Each row comes from the steps of one walk. Every step used is in the known rows, and no mark comes twice. Write the walk behind each row, first mark first.
In the rows, 128 means zero.
Known rows
L > V > U: [ 47 137 109 146 143 144 101 118 116 153 100 109 124 129 140 139  91  98
 136  95 130 129 113 122 141 110 114 130 153 134 146 153 105 115 127 134
 117 154 152 124 110]
N > V > L: [ 75 125 127 158 148 134 124 153 126 143  85 114 123 126 124 159  98 122
  96 133 128 138  97 126 126 162 102 148 188 119 130 185  85 140 128 127
 133 127 157 122 124]
V > L: [ 98 126 123 159 135 138 151 138 118 119 101 112 133 126 122 133 111 110
 125 127 132 122  94 140 124 152 121 155 170 124 121 166  98 145 124 125
 138 127 169 124 122]
D > K: [132 112 142 154 139 140 123 136 131 153 106 125 130 127 114 124 103 116
 171 128 133 138  99 128 118 108 117 143 125 143 140 145 105 142 120 126
 117 118 182 108 118]
V > Y > G > T > K > D: [ 41 152  94 153 143 136 171 120 157 125 154 120 139 130 199 149  98 191
 114 109 114 174 102 152 106  47 130 140 119 126 137 167 104 153 158 125
 128 128 171 119  86]
Q > K > T > G > Y > V: [ 59 161 142 156 141 136 118 165 140 156 125 119 149 126 181 183  87 151
 137 119 121 135 122 146 119  25 114 150 147 112 119 164  84 128 146 137
 111 118 160 109 145]
T > G: [113 120 123 152 136 135 124 135 120 136 114 122 143 131 143 155  98 140
 171 133 127 155 118 125 129  80 145 149 129 117 105 157 104 149 131 118
 136 124 141 125 123]
P > L > V: [ 49 126 147 144 151 141 115 130 115 139  88 115 121 122 122 148  97 100
 150 101 108 136 102 146 129 171 115 131 151 111 139 136 101 117 132 124
 128 124 144 112 135]
U > K > T > G > Y > V: [ 37 188 132 156 144 136 125 166 146 173 106 110 150 143 187 191  76 151
 151 115 118 152 127 156 107  15 114 141 141 111 118 164 101 131 130 128
 102 103 155 123 156]
T > K > U > V > L > P: [ 86 131 111 161 144 133 121 141 128 174 124 130 103 129 181 160  98 131
 121 131 114 169 108 151 118 135 102 164 170 124 155 182  83 104 131 130
 137 136 218 125  91]
L > V: [ 58 126 124 145 130 138 104 132 109 133 105 114 126 127 149 140  97 116
 141 107 130 133 111 125 131 136 134 136 138 120 143 146 104 126 128 118
 138 140 149 118 129]
U > V > Y: [132 125 131 148 116 129 117 133 127 101 110 108 147 141 141 138 103 150
 127 115 130 162 101 141 113  97 114 141 170 108 160 163 113 147 155 118
 132 136 137 124  99]
T > K > U: [100 118  94 146 134 136 122 126 125 194 137 129 124 131 152 135 107 105
 175 121 130 127 118 120 125  86 132 149 138 133 145 171 107 125 137 123
 121 126 201 124  87]
H > F: [ 69  97 131 160 108 140 127 136 112 133 137 115 129 131 142 140 115  99
 151 124 144 119 122 126 134 130 135 144 138 127 124 143 114 150 119 125
 155 141 164 126 136]
Y > G > T > K: [ 63 117 116 148 165 144 133 126 147 133 166 119 145 132 198 156  82 143
 140 125 116 166 114 145 115  63 138 154 115 121 141 157 104 141 139 117
 134 137 175 115 109]
V > U > K > T > G: [ 91 166  92 160 162 143 109 142 154 203 124 111 138 148 129 160  80 123
 175 133 108 178 115 149 122  49  97 134 159 139  92 176 104 115 115 130
  86 130 162 135 124]
K > U > V > Y: [150 127 118 149 112 129 106 135 127 144 112 113 139 146 128 145 106 142
 152 113 129 143 108 150 118  74 118 132 182 109 143 183 107 132 162 122
 135 139 155 131 105]
P > L > V > N: [ 49 139 131 158 163 140 117 130 107 143  89  99 111 121 130 146  89 124
 127  89 104 125 105 135 128 191 105 124 167 104 148 144 102 115 135 128
  87 135 134 124 144]
L > V > Y > G: [ 75 111 125 149 151 137 103 137 134  96  94 120 133 137 176 150  88 169
 126 100 138 168 102 155 121 106 166 131 149 111 169 155  97 124 136 117
 143 139 129 122 129]
Q > K > T: [137 119 120 155 121 139 109 148 142 170 164 118 137 126 107 125 104 106
 145 138 115 132  99 133 123 121 106 145 164 137 124 166  91 124 132 130
 113 138 180 116 122]
V > U > K > T: [ 95 155  94 156 142 145 115 138 154 201 137 107 138 146 106 135  87  95
 151 123 115 147 107 138 121  88  90 131 172 149 123 171 110 116 117 136
  85 138 180 132 115]
Q > K: [131 109 131 147 123 139 114 135 128 137 138 119 137 121 115 119 113 115
 143 120 122 117 105 113 130 111 117 156 150 135 151 159  96 135 136 129
 126 133 178 108 113]
K > U: [148 111 107 150 111 138 116 135 121 173 131 122 133 137 107 131 107 104
 174 123 131 105 114 133 131  94 143 135 154 128 115 171 106 134 136 125
 129 134 169 128 120]
P > L > V > Y > G > T: [ 35 134 146 150 179 142 121 129 143  99 112 111 134 129 167 176  78 163
 125  93 105 166  94 190 115 100 127 122 156  92 139 147  99 119 147 120
 134 126 111 111 151]
N > V > Y > G > T > K: [ 46 123 112 151 181 133 116 137 160 134 136 118 136 131 210 185  73 183
  98 114 121 194 107 142 106  54 117 142 147 109 179 179  97 136 152 119
 116 130 142 116 102]
Q > K > T > G: [127 132 120 159 141 137 101 154 141 178 151 123 140 130 133 152  96 136
 170 148 110 165 110 141 126  85 115 147 155 127  95 170  88 124 132 124
 117 128 167 117 131]
G > Y > V: [ 49 137 146 146 118 137 140 140 117 116 104 112 150 127 167 158  96 122
 116  96 143 100 124 123 119  61 137 149 131 113 158 147 106 154 146 135
 122 121 147 116 132]
D > K > U > V > L > P: [140 129 138 171 141 137 112 153 138 175 101 133 104 131 137 150  95 130
 143 137 118 158  93 170 117 142  90 148 173 135 127 175  76 106 118 135
 137 125 216 112 130]
N > V > U > K: [ 75 146 106 150 156 139  95 137 146 185  92 106 127 141 120 155  84 108
 118 108 114 146 113 108 129  93  81 136 180 144 167 181 102 121 125 139
  93 134 167 125 110]
L > V > U > K > T: [ 34 174  95 152 153 146  87 138 145 201 114 104 122 144 138 146  79  97
 146 108 111 156 107 150 124 107  84 119 170 141 135 165 106  95 114 133
  92 142 178 128 129]
V > Y > G > T > K: [ 66 123 110 150 170 138 143 120 153 113 156 117 147 130 206 161  84 173
 128 115 126 180 101 153 105  35 139 149 124 114 173 161 109 142 147 115
 124 130 154 118 100]
D > K > T > G > Y: [100 161 131 170 146 136 137 157 144 166 108 129 141 134 173 164  82 146
 180 144 126 174 108 157 106  31 113 135 115 124  89 139 108 132 124 125
 111 105 166 119 142]
U > K: [102 136 120 147 129 139 123 135 132 148 116 111 139 136 121 130 103 117
 155 116 118 133 108 127 116 104 120 147 139 134 154 159 111 138 119 120
 122 120 177 121 130]
U > K > T > G: [103 158 109 159 143 137 111 155 148 189 128 116 143 148 138 160  85 144
 184 142 108 179 113 153 113  79 113 137 148 125  96 170 105 128 115 115
 114 112 165 130 140]
K > U > V > L: [124 140 126 156 125 134 119 149 126 153  99 116 128 145 124 144 107 116
 140 130 119 130 104 164 129 135 108 146 198 112  98 192  88 125 147 123
 150 139 187 129 119]
Y > G > T > K > D: [ 36 148 101 152 137 141 159 126 152 142 162 123 137 131 190 144  96 161
 122 120 105 161 114 149 116  78 130 144 106 135 115 161  96 150 150 125
 140 138 192 115  97]
D > K > Q: [132 115 136 161 126 140 118 153 120 145  96 142 120 134 121 117  96 132
 191 122 135 141  97 135 125 113 116 140 118 141 108 155 106 133 121 119
 129 142 191 118 115]
N > V > U: [ 86 121 111 148 145 138  97 130 134 164 103 111 130 133 111 152  87 102
 116 117 129 136 116 100 136 103  99 134 179 139 142 177 101 133 136 142
  99 147 145 128  98]
N > V: [ 97 107 129 149 130 133 103 144 125 149 113 116 132 132 119 152  95 119
 120 128 128 142 112 107 126 135 114 137 158 122 141 170  98 142 137 126
 121 134 144 122 119]
V > L > P: [100 112 122 167 132 138 145 136 119 127 125 121 117 116 140 148 102 120
 105 132 130 140  93 141 119 169 126 160 158 135 143 161  90 133 110 134
 132 128 166 122 127]
H > Q > K > U: [175 113 102 155 117 146 123 144 116 183 131 139 122 140 110 119 115 123
 169 134 127  83 104 133 138 106 118 142 174 139 127 168 102 120 143 136
 123 137 203 111 121]
K > T > G > Y > V > L: [ 22 180 136 166 151 136 154 168 132 146  86 115 145 131 182 193  84 147
 119 126 132 144 111 169 115  56 117 149 163  98  85 174  86 139 135 132
 123 110 150 126 154]

Which walk is each row?
[ 69 151 101 157 143 140  90 154 135 176  77 123 114 148 119 148  79 131
 140 106 115 147 114 117 136  99  81 132 172 142 129 192 103 115 124 133
 100 156 171 138 104] | N > V > U > K > Q
[ 79 119 106 152 127 138 128 139 111 146 121 138 120 130 165 127  99 134
 170 120 131 150 110 118 126 109 126 156 118 132 134 160 113 132 134 113
 128 148 194 130  79] | T > K > Q
[136 121 131 162 138 141 115 149 146 189 134 127 131 134 114 128  94 107
 174 145 129 155  91 146 111 114 102 130 141 142 111 150 103 130 118 126
 101 123 184 113 128] | D > K > T
[103 120 122 153 146 140 138 129 149  94 150 111 155 136 165 158  85 171
 125 114 128 157 101 165 110  50 146 136 140 108 135 164 107 152 148 117
 134 135 122 121 133] | V > Y > G > T
[ 46 143 105 154 136 139 138 135 119 146 157 129 128 127 182 142  87 142
 164 113 120 146 108 137 119  73 103 151 107 119 111 163 117 140 142 113
 129 151 181 125  95] | G > T > K > Q
[ 75 183 112 162 135 135 138 156 147 160 118 114 148 145 176 171  82 155
 163 137 111 168 117 158 104  31 116 141 132 118  99 155 117 128 123 120
 113 107 165 134 150] | U > K > T > G > Y
[  4 142 112 147 182 137 119 124 144 120 135 117 132 127 236 174  76 179
 121  93 123 183 105 159 110  56 134 139 121 106 181 155 103 122 143 111
 134 137 153 113 111] | L > V > Y > G > T > K
[ 54 130 145 152 144 140 138 147 119 134  90 112 135 123 131 151 106 112
 109 107 139 110  99 137 127 141 120 157 174 120 143 179  81 148 131 132
 127 120 160 114 130] | Y > V > L
[ 51 152 129 161 130 136 142 139 109 121  99  95 142 126 180 159  86 148
  92  84 140  91 124 114 117  83 123 142 150 105 166 157 107 151 149 138
  78 133 136 129 141] | G > Y > V > N
[115  92 126 153 151 131 103 149 147 113  95 121 138 142 151 164  84 171
 103 121 134 173 106 133 116 100 148 133 174 115 165 179  93 139 144 123
 125 134 121 126 117] | N > V > Y > G
[ 23 182 123 154 134 145 125 150 127 140  68 118 134 144 163 154  80 132
 136  78 132 109 121 135 128  23 101 145 145 134 148 171 111 124 132 142
  98 140 177 134 119] | G > Y > V > U > K > Q
[ 33 142 131 144 166 146 109 115 119 151  82 109 118 122 111 146  92  83
 141  92 110 133 107 141 140 140  97 128 168 126 140 141 102 105 131 139
 110 138 144 118 112] | P > L > V > U
[ 74 143  94 147 143 140 132 120 129 193 175 120 131 127 169 154  95 113
 170 115 118 125 116 136 120  47 111 143 129 122 125 172 113 132 146 121
 125 132 188 119 104] | G > T > K > U
[ 85 157 114 163 124 134 143 150 132 147 129 117 151 137 173 170  86 141
 157 144 125 162 120 153 114  41 131 138 133 109  81 147 117 141 137 122
 121 124 140 135 137] | K > T > G > Y
[164 127 123 148 119 129  91 142 137 150 118 116 134 140 125 137 113 145
 146 110 117 135 103 145 123  67  98 143 194 116 162 191  93 117 165 128
 132 136 179 117 104] | Q > K > U > V > Y
[ 90 130 117 146 152 140 103 138 154 159 162 120 140 151 201 164  79 148
 150 126 102 172 128 168 120  45 121 145 145 109 112 180  97 121 162 115
 145 148 191 119 108] | Y > G > T > K > U > V
[ 70 178  88 152 118 142 149 121 143 177 104 111 129 139 104 119 108 114
 135 103 109 125 106 121 128  88  94 132 150 161 128 169 103 136 128 144
 105 136 196 127  94] | V > U > K > D
[ 61 166 153 164 154 137 123 164 142 180  95 126 144 131 178 185  75 151
 168 125 133 159 115 150 108  20 113 136 123 118  99 150  92 135 130 134
 103 104 164 108 148] | D > K > T > G > Y > V
[ 79 111 126 167 146 133 120 152 125 142 106 123 108 117 135 171  89 128
  75 133 124 157  96 126 120 187 108 151 176 128 155 176  78 125 116 136
 125 129 155 120 126] | N > V > L > P
[ 24 168 127 145 176 148 106 121 136 169  70 105 114 131 116 148  89  92
 149  85  96 138 103 145 132 131  84 129 170 133 163 148 105  95 119 137
  99 124 170 116 127] | P > L > V > U > K
[157 123 141 152 126 136  90 147 137 178 102 126 126 146 122 133  98 119
 186 128 120 143 108 148 123  93 100 134 156 131 114 170  96 122 143 125
 131 129 201 112 113] | D > K > U > V
[148 122 124 146 106 135 100 141 126 160 121 119 137 149 122 140 102 114
 160 127 118 133 122 145 129 100 119 136 172 114 108 177 102 130 156 122
 140 144 171 128 114] | K > U > V
[ 78 164 105 152 102 137 149 134 137 160 117 114 131 137 112 118 116 134
 140 115 106 125 105 127 117 121 113 137 137 147 129 162 103 146 129 130
 123 119 193 122 113] | U > K > D
[118 159 108 169 130 141 153 160 127 151 129 136 140 138 178 157  92 164
 155 157 122 139 110 153 119  57 111 146 151 118  92 143 111 126 141 133
 114 124 172 118 142] | H > Q > K > T > G > Y
[ 50 141 111 147 151 140 142 120 129 158 170 113 140 122 178 151  94 122
 145 116 120 143 111 125 113  71 106 153 116 122 150 154 117 146 140 117
 123 130 174 113  98] | G > T > K
[110 144 110 155 128 139 118 151 147 184 145 111 138 143 115 135  93 108
 160 136 114 152 104 147 109 122 107 135 155 135 123 164 109 127 117 121
 104 121 176 127 135] | U > K > T
[159 137 124 168 142 135  95 147 129 187  97 109 119 144 129 132  89 138
 165 116 116 133 111 138 123 117  88 126 172 123 126 180  95 119 145 129
  90 141 191 125 130] | D > K > U > V > N
[ 90 147  99 157 130 145 115 139 128 157  96 123 125 147 119 124  90 120
 164 106 121 134 110 131 133  81 101 140 153 146 123 174 115 120 120 130
 107 155 185 140 102] | V > U > K > Q
[103 139 114 157 116 139 116 153 122 139 105 126 125 145 128 124  97 139
 173 115 119 138 109 136 123 109 121 144 138 135 124 168 113 130 120 114
 133 137 184 133 121] | U > K > Q
[159 135 114 161 127 133  86 145 127 165 126 106 124 140 129 131 101 141
 133 112 103 114 117 128 134 122  90 139 190 115 138 195  87 115 158 131
  96 155 189 126 121] | Q > K > U > V > N
[ 81 148 123 155 128 133 149 138 118 108 106 119 150 130 182 166  91 149
 153 125 130 142 125 133 120  25 144 151 119 109 111 142 116 150 137 123
 138 119 134 129 130] | T > G > Y
[ 66 111 146 148 170 139 114 134 137 100  76 120 125 132 152 159  89 155
 132  99 116 163  94 173 120 139 150 128 170 103 157 144  94 111 141 120
 134 124 125 116 131] | P > L > V > Y > G
[129 130 126 160 127 133 112 138 117 122 116  94 138 140 140 134  91 142
 113 113 115 143 117 124 122 147  99 139 170 108 136 167 108 145 151 121
  98 155 149 135 120] | U > V > N
[155 113 114 150 118 139 102 139 130 177 141 124 127 129 105 125 116 104
 167 119 120  94 109 124 136  89 123 147 163 136 138 178  91 120 140 132
 128 134 195 114 116] | Q > K > U
[ 59 122 113 158 153 145 126 143 138 123 156 136 133 141 203 151  76 168
 156 122 118 170 116 156 122  66 138 153 109 119 103 166 107 133 139 109
 145 157 181 125 103] | Y > G > T > K > Q
[ 49 155 120 151 140 147  97 147 129 171  83 119 127 146 128 143  83 123
 157  83 126 119 119 126 136  74 101 141 157 140 143 186  99 121 126 137
  99 148 178 127 111] | Y > V > U > K > Q
[137 139 133 155 131 135 105 155 132 154 106 117 123 136 120 134 116 115
 132 127 107 123  98 156 133 134  88 159 208 119 121 199  75 113 148 130
 147 139 214 116 118] | Q > K > U > V > L
[ 84 117 123 153 159 134 110 144 156 115 131 112 147 138 167 181  73 182
  97 117 123 170 104 151 110  64 125 128 164 104 144 181  97 147 152 122
 127 136 110 120 130] | N > V > Y > G > T
[124 110 111 145 150 130 104 140 151 145 117 127 134 154 194 154  90 168
 146 117 125 186 115 161 116  55 145 147 168 113 162 182  97 115 161 115
 137 137 188 128  81] | T > K > U > V > Y > G
[133  92 124 152 140 136 128 135 142  93 111 120 149 139 150 140  95 163
 134 119 140 159 101 147 117  86 169 141 159 121 158 163 103 143 136 120
 132 129 133 129 116] | V > Y > G
[157 124 130 146 112 134  82 145 136 162 131 119 131 141 116 133 111 116
 159 123 110 122 115 136 133  94 105 148 180 123 132 185  87 115 157 128
 141 145 199 112 110] | Q > K > U > V
[ 21 179 126 144 143 143 130 133 137 151  82 100 147 136 166 159  86 113
 119  81 129 104 125 120 121  20 103 148 149 136 183 160 108 130 131 148
  92 123 169 121 122] | G > Y > V > U > K
[131 128 122 152 135 135 108 140 154 121 144 112 153 155 170 168  84 175
 141 117 113 166 113 192 115  31 130 127 172  97 114 188 100 132 171 116
 147 148 139 128 126] | K > U > V > Y > G > T
[101 111 130 152 143 144 126 132 145 110 160 115 154 136 158 152  83 145
 138 126 118 146 113 157 120  74 145 142 132 115 100 159 103 151 140 119
 143 142 140 119 141] | Y > G > T
